Every row comes from one small tree of marks. Brackets hold a mark, then the marks that hang from it, in alphabetical order. Every link used is in the known rows. Which tree was each row made from?
In the rows, 128 means zero.
Known rows
[befako vari]: [124 121 130 128 127 121 139 123 109 126 133 133 124 119 112 125 133 143
 136 133 121 113 123 137 120 130 140 123 119 117 131 123 140]
[kuva nidog supiba zenuk]: [135 137 147 119 125 129 128 143 123 117 185 143 140 112 139 128 122 123
 167 116 142 127 113 114 121 132 143 161 121 117 122 109 139]
[repod [ramu pedan vari]]: [134 128 121 111 131 128 159 126 123 115 175 135 123 124 113 133  92 139
 133 125 130 132 102 167 114 126 134 114 116 112 129 133 142]
[kuva nidog [supiba potuse] zenuk]: [140 135 144 122 124 130 108 144  81 104 174 140 141 115 128 129 121 137
 164 121 139 126  89 117 126 128 146 170 112 109 122  98 127]
[sebut [kozab razuzub] tige]: [126 114 147 131 130 140 158 148  72 115  94 127 131 139 145 130 124 124
 133 131 138 113 128 158 126 114 123 115 113 129 118 132 160]
[ramu pedan [tuvo kuva] vari vetati]: [120 125 109 106 134 102 176 108 144 108 136 135 121 116  90 126  98 123
 112 127 123 154  28 153 108 117 130 116 130 107 136 144 159]
[befako tige]: [123 124 131 132 130 119 121 127  98 120 119 129 131 126 119 127 135 125
 140 119 130 107 149 121 123 137 138 127 119 128 126 129 122]
[repod [ramu vetati]]: [133 128 127 129 135 141 133 120 125 125 140 136 135 121 108 139 112 116
 145 115 135 129 138 139 131 132 121 112 117 122 133 123 144]
[tige [kozab razuzub]]: [130 126 147 132 134 151 137 135  89 118 120 126 136 118 139 128 118 116
 112 139 127 112 160 137 126 120 118 116 122 134 121 141 145]
[ramu [tuvo kuva] vari vetati]: [120 127 109 114 136 110 155 105 146 119 125 136 130 119  89 126 108 119
 113 128 120 147  40 123 121 119 126 116 125 111 136 135 167]
[vetati [vari [ramu [tuvo kuva]]]]: [109 127 113 128 129 107 177 108 125 110 120 138 128 134  99 126 115 129
 106 133 109 136  68 117 116 138 130 111 125 109 148 113 174]
[faku nidog]: [126 127 126 125 127 125 137 120 102 124 126 130 132 128 124 126 130 134
 140 128 131 137 112 115 124 123 127 117 127 133 115 118 133]
[befako repumit [vari ramu]]: [119 118 137 130 122 119 140 114  91 119 123 143 126 109  95 125 132 136
 148 123 124 114 161 140 113 144 148 110 118 115 150 116 139]
[vetati vari]: [120 129 122 130 125 126 141 128 129 127 135 124 125 124 120 130 121 138
 119 141 113 121 110 106 129 130 130 124 119 118 129 122 149]
[befako tige [vari [ramu pedan tuvo] vetati]]: [118 103 121 122 135  85 188 109  49  92 114 139 128 122  83 129 117 147
 145 109 118 118 162 177 113 142 152  98 125  96 137 122 149]
[vari [ramu pedan] vetati]: [128 116 127 123 132 118 172 125  92 106 118 128 130 136 108 134 115 130
 137 118 124 154 177 184 122 135 125 111 137 117 134 118 139]
[vari [ramu pedan [tuvo [kuva nidog]] vetati]]: [118 128 126 116 143 111 185 109 105  95 127 144 132 118  84 131  99 114
 125 113 123 160  68 153 108 135 131 121 144 110 144 118 153]
[befako repumit tige]: [120 121 137 133 121 112  99 125  94 122 118 136 128 110 114 125 138 116
 150 115 139  99 169 116 115 143 148 127 115 130 133 135 112]
[repod [ramu tuvo]]: [132 126 118 125 133 122 139 116 128 121 149 143 130 127 123 134 107 132
 128 115 134 121 115 132 129 130 133 112 121 114 134 131 140]
[tuvo [kuva nidog [supiba givufu potuse] zenuk]]: [141 138 144 121 120 138 107 142  70 105 179 153 142 127 119 126 133 121
 152 133 143 127  30 115 100 127 139 179 119 105 136 110 126]
[kozab pedan [razuzub teso]]: [122 124 141 133 118 126 110 137  75 104 130 106 141 137 121 130 112 114
 146 148 136 127 149 158 115 125 127 114 113 132 115 133 122]
[ramu [tuvo [kuva supiba]] vetati]: [125 130 115 117 130 107 148 107 159 111 124 138 137 114 115 125 125 106
 123 108 143 139  51 124 120 124 128 129 130 115 138 127 152]
[kuva nidog]: [129 133 137 125 136 133 126 130 109 127 137 135 134 122 121 131 120 128
 137 125 123 129 124 117 128 131 135 142 133 125 125 117 128]
[tuvo kuva]: [122 128 129 131 128 122 133 125 132 125 121 133 128 136 123 123 136 116
 124 131 131 131  92 143 113 132 123 135 126 131 132 127 140]
[kuva nidog zenuk]: [130 133 147 127 129 133 124 146 107 126 172 143 134 122 126 130 120 128
 161 130 127 130 126 120 121 134 138 153 121 121 121 116 139]
[befako repumit [tige [kozab pedan razuzub]]]: [115 121 161 140 121 131 115 137  25 107 121 123 143 103 126 128 125 104
 136 137 137  78 212 151 104 130 137 104 110 135 123 150 109]
[kozab razuzub]: [126 127 134 125 125 133 123 134 105 115 120 125 136 125 128 127 109 123
 134 139 127 118 136 140 124 125 124 120 118 129 122 131 139]
[sebut [kozab pedan [razuzub teso]] tige]: [122 111 155 139 123 132 149 150  45 104 104 107 136 152 140 133 126 115
 145 139 147 122 140 173 117 114 125 110 110 131 111 134 144]
[vari [ramu pedan [tuvo kuva] vetati]]: [117 122 117 119 135 106 188 107 124  97 116 138 126 125  90 129 108 113
 117 116 127 159  72 167 108 133 124 107 139 114 148 129 153]
[vari [ramu pedan tuvo vetati]]: [123 123 116 115 137 112 184 110 121  99 120 133 126 116  95 133  99 125
 121 112 125 156 106 152 124 129 130 101 141 110 144 130 140]
[sebut [kozab razuzub]]: [130 122 138 128 133 143 154 136  86 107 107 122 133 129 141 127 114 126
 118 138 136 117 144 157 123 116 118 118 117 130 122 125 157]
[sebut kozab]: [132 123 133 131 136 138 159 130 109 119 114 125 125 132 141 128 133 131
 112 128 136 127 134 146 127 120 122 125 128 129 128 122 145]
[sebut kozab tige]: [128 115 142 134 133 135 164 141  96 127 101 130 123 142 146 131 143 128
 126 120 139 124 121 145 131 117 126 123 123 128 124 129 151]
[kuva zenuk]: [129 128 138 130 121 127 126 145 128 128 160 136 128 128 132 127 128 128
 152 132 133 129 128 134 121 131 132 139 116 125 125 127 140]

Which tree is each row?
[128 116 110 112 135 101 175 112 115 108 153 144 127 135  98 133  92 130
 127 121 129 145  86 190 108 126 130 109 119 100 131 134 167]
[repod [ramu pedan [tuvo kuva] [vari vetati]]]
[119 122 127 121 129 105 185 123 123  96 148 147 126 124  95 128 106 112
 141 120 132 160  68 171 102 136 129 119 127 110 143 128 166]
[vari [ramu pedan [tuvo [kuva zenuk]] vetati]]
[147 138 144 118 120 144 105 144  64 108 185 148 142 120 123 131 125 133
 157 130 140 125  64  99 115 123 144 172 121 102 132 111 116]
[kuva nidog [supiba givufu potuse] zenuk]
[119 106 150 145 137 124 180 121   4 106 112 127 144 125  96 133 143 130
 140 125 116  98 241 180 114 138 137  91 118 114 132 116 140]
[befako [tige [kozab pedan]] [vari ramu vetati]]
[118 123 118 119 131 102 184 112 121  97 124 138 122 135 110 124 112 124
 111 120 127 149  72 169 102 135 130 115 139 115 146 129 145]
[vari [ramu pedan [tuvo kuva]]]
[120 119 161 138 124 144 149 152  48 120 119 122 140 132 144 133 123 113
 128 143 129 104 159 162 120 113 122 103 118 131 113 148 130]
[sebut [tige [kozab pedan razuzub]]]
[109 124 112 121 128  99 198 112 123  96 132 135 119 131  99 127 103 133
 103 132 112 143  52 145 102 137 133 110 131 105 147 123 165]
[vetati [vari [ramu pedan [tuvo kuva]]]]
[121 115 165 144 123 141 129 148  49 114 117 110 139 141 138 133 131 105
 137 140 140 116 160 150 120 118 125 107 114 135 110 150 133]
[sebut [tige [kozab pedan [razuzub teso]]]]
[120 116 151 134 124 135 165 154  42 110 106 117 137 143 146 132 119 124
 134 143 139 110 142 182 117 109 123 105 115 127 114 132 142]
[sebut [kozab pedan razuzub] tige]
[128 127 119 108 132 123 163 122 133 117 144 125 123 111  98 131 101 130
 127 129 122 150  89 147 121 116 129 116 127 114 129 137 144]
[ramu pedan vari vetati]
[118 125 116 126 137 114 168 103 128 109 103 140 135 127  89 128 117 110
 117 116 124 151  87 138 121 134 122 108 133 117 148 120 162]
[vari [ramu [tuvo kuva] vetati]]
[116 124 110 115 130 106 174 116 134 110 136 127 118 108  99 135  97 135
 111 132 115 140  63 121 125 122 133 109 130 102 133 138 152]
[ramu pedan tuvo [vetati vari]]
[133 129 110 115 134 122 149 111 131 121 162 142 130 123 110 133  93 140
 122 121 125 126  92 127 129 124 136 108 115 105 134 131 155]
[repod [ramu tuvo vari]]
[110 123 110 118 129 100 179 114 139 107 131 132 119 116  94 130 104 123
 107 134 118 142  30 135 109 126 128 116 129 106 137 137 164]
[ramu pedan [tuvo kuva] [vetati vari]]
[117 115 133 125 131 107 177 120  64  96 129 134 123 119  93 125 126 143
 147 116 122 108 149 169 102 145 151 109 119 111 140 119 134]
[befako tige [vari [ramu pedan]]]
[116 126 112 129 133 117 159 108 135 117 139 143 131 122  90 136 104 118
 121 126 123 127  56 121 120 134 125 108 111 105 141 123 180]
[repod [ramu [tuvo kuva] [vetati vari]]]
[126 125 108 104 134 108 172 111 137 111 142 130 121 107  94 131  90 134
 116 124 120 152  61 139 124 114 134 110 132 104 131 145 147]
[ramu pedan tuvo vari vetati]
[136 140 146 119 121 138 130 140 114 117 191 157 142 125 131 126 134 106
 155 127 144 129  54 114  96 131 137 171 127 112 137 120 141]
[tuvo [kuva nidog [supiba givufu] zenuk]]
[122 125 110 117 134 115 176 114 128 108 159 137 122 110  96 141  85 134
 123 123 122 132  77 135 123 128 132 100 119  98 136 133 159]
[repod [ramu pedan tuvo [vetati vari]]]
[120 130 118 104 141 107 174 111 123 107 148 141 127 109  83 129  90 122
 120 125 118 155  24 141 108 120 136 129 134 104 132 133 158]
[ramu pedan [tuvo [kuva nidog]] vari vetati]
[118 125 121 120 128 122 165 127 129 115 138 122 121 111 102 135 107 131
 124 136 117 138  91 129 121 126 128 117 125 112 130 130 148]
[ramu pedan [vetati vari]]
[121 125 119 108 126 102 174 126 142 107 169 144 121 116  95 125  96 122
 135 132 127 155  24 158 102 120 133 126 119 103 132 142 171]
[ramu pedan [tuvo [kuva zenuk]] vari vetati]
[123 120 151 140 130 130 115 125  78 124 116 137 128 103 126 127 148 109
 127 115 138  92 193 113 117 138 142 123 119 135 132 146 118]
[befako repumit [tige kozab]]
[125 125 109 108 137 111 176 107 137 106 158 144 125 119  87 133  87 121
 123 119 131 145  40 169 106 123 129 106 119 104 138 139 166]
[repod [ramu pedan [tuvo kuva] vari vetati]]
[131 136 126 105 129 115 162 118 116 100 170 152 132 118 124 127 114 115
 116 119 142 137  14 127  93 123 141 152 150 103 142 139 123]
[ramu pedan [tuvo [kuva nidog [supiba givufu]]]]
[124 105 147 141 143 127 171 115  33 110 101 138 137 122  96 131 148 131
 137 114 116 104 228 153 123 143 136 102 118 115 135 116 159]
[befako [tige kozab] [vari ramu vetati]]
[117 126 123 123 127 120 183 125 112 105 139 126 121 126 108 132 107 140
 119 134 112 139 115 143 115 136 132 112 127 112 140 116 150]
[vetati [vari [ramu pedan]]]
[121 116 127 131 127 104 163 124 106 110 129 149 137 143 105 128 124 119
 147 121 127 151 129 164 116 141 127 122 122 110 138 114 175]
[vari [ramu [tuvo [kuva zenuk]]] vetati]
[127 128 109 111 135 116 152 108 142 124 131 133 129 111  93 131 101 131
 116 124 117 145  76 111 137 115 132 109 126 108 133 136 156]
[ramu tuvo vari vetati]
[123 116 118 111 125  91 171 130 118 109 163 144 124 131 105 126 103 131
 139 134 127 153  70 180 103 123 134 129 119 101 124 138 173]
[ramu pedan [tuvo [kuva zenuk]] [vari vetati]]
[134 128 119 111 136 132 162 120 127 113 165 134 126 114  95 138  88 128
 138 120 130 142 106 162 119 123 128 107 115 110 131 132 151]
[repod [ramu pedan vari vetati]]
[114 113 139 133 128 113 138 108  65 110 107 144 132  97  67 128 135 121
 164 108 126 103 178 131 112 150 152 102 109 114 150 116 141]
[befako repumit tige [vari [ramu vetati]]]
[136 118 120 113 134 122 161 126 105 115 159 134 129 130 105 138  94 138
 144 122 129 140 146 185 120 126 129 110 117 107 124 128 152]
[repod [ramu pedan [vari vetati]]]
[121 120 127 126 142 110 163 111  87 110 109 147 143 137  94 132 116 119
 131 114 117 152 125 147 123 140 129 123 139 111 138 105 163]
[vari [ramu [tuvo [kuva nidog]]] vetati]
[134 120 109 116 136 116 152 111 113 123 144 142 136 129 102 138  96 139
 134 118 124 135 133 147 136 124 131 102 115 101 129 126 165]
[repod [ramu tuvo [vari vetati]]]
[124 132 148 131 128 127 129 144 111 124 165 148 134 130 121 125 128 115
 157 132 130 132  88 135 105 138 133 160 120 124 125 115 150]
[tuvo [kuva nidog zenuk]]
[129 119 109 114 134 106 150 113 119 124 124 133 132 127 104 131 106 140
 121 127 116 143 121 131 138 118 132 112 126 104 126 132 158]
[ramu tuvo [vari vetati]]
[142 140 146 116 123 144 125 143 108 121 198 152 143 117 135 131 127 119
 160 125 142 127  89  99 111 127 141 164 129 109 133 122 128]
[kuva nidog [supiba givufu] zenuk]
[145 133 125 119 120 139 108 126  84 110 141 133 136 126 126 130 133 134
 124 129 140 123  71 107 122 117 133 148 127 108 139 125 104]
[kuva [supiba givufu potuse]]
[115 124 112 120 132 109 179 112 134 105 153 141 122 119  91 136  94 122
 119 127 125 133  40 152 107 132 128 107 117 101 139 132 170]
[repod [ramu pedan [tuvo kuva] [vetati vari]]]
[125 124 118 120 131 108 162 117 128 106 155 145 122 132 119 129 103 123
 122 118 140 130  65 177 101 133 131 118 126 114 137 139 142]
[repod [ramu pedan [tuvo kuva]]]
[127 116 117 126 135 110 163 111 102 114 103 136 137 135 105 134 116 131
 127 115 119 148 164 145 137 134 127 103 136 111 137 117 152]
[vari [ramu tuvo] vetati]
[122 121 119 107 139  97 170 116 103 107 143 142 130 126  94 129  96 132
 124 127 116 154  66 164 111 123 137 131 135 101 124 129 161]
[ramu pedan [tuvo [kuva nidog]] [vari vetati]]
[119 130 126 124 145 120 164 105 110 108 114 146 140 121  83 131 110 110
 127 112 119 154  82 125 121 138 128 121 138 114 145 109 161]
[vari [ramu [tuvo [kuva nidog]] vetati]]
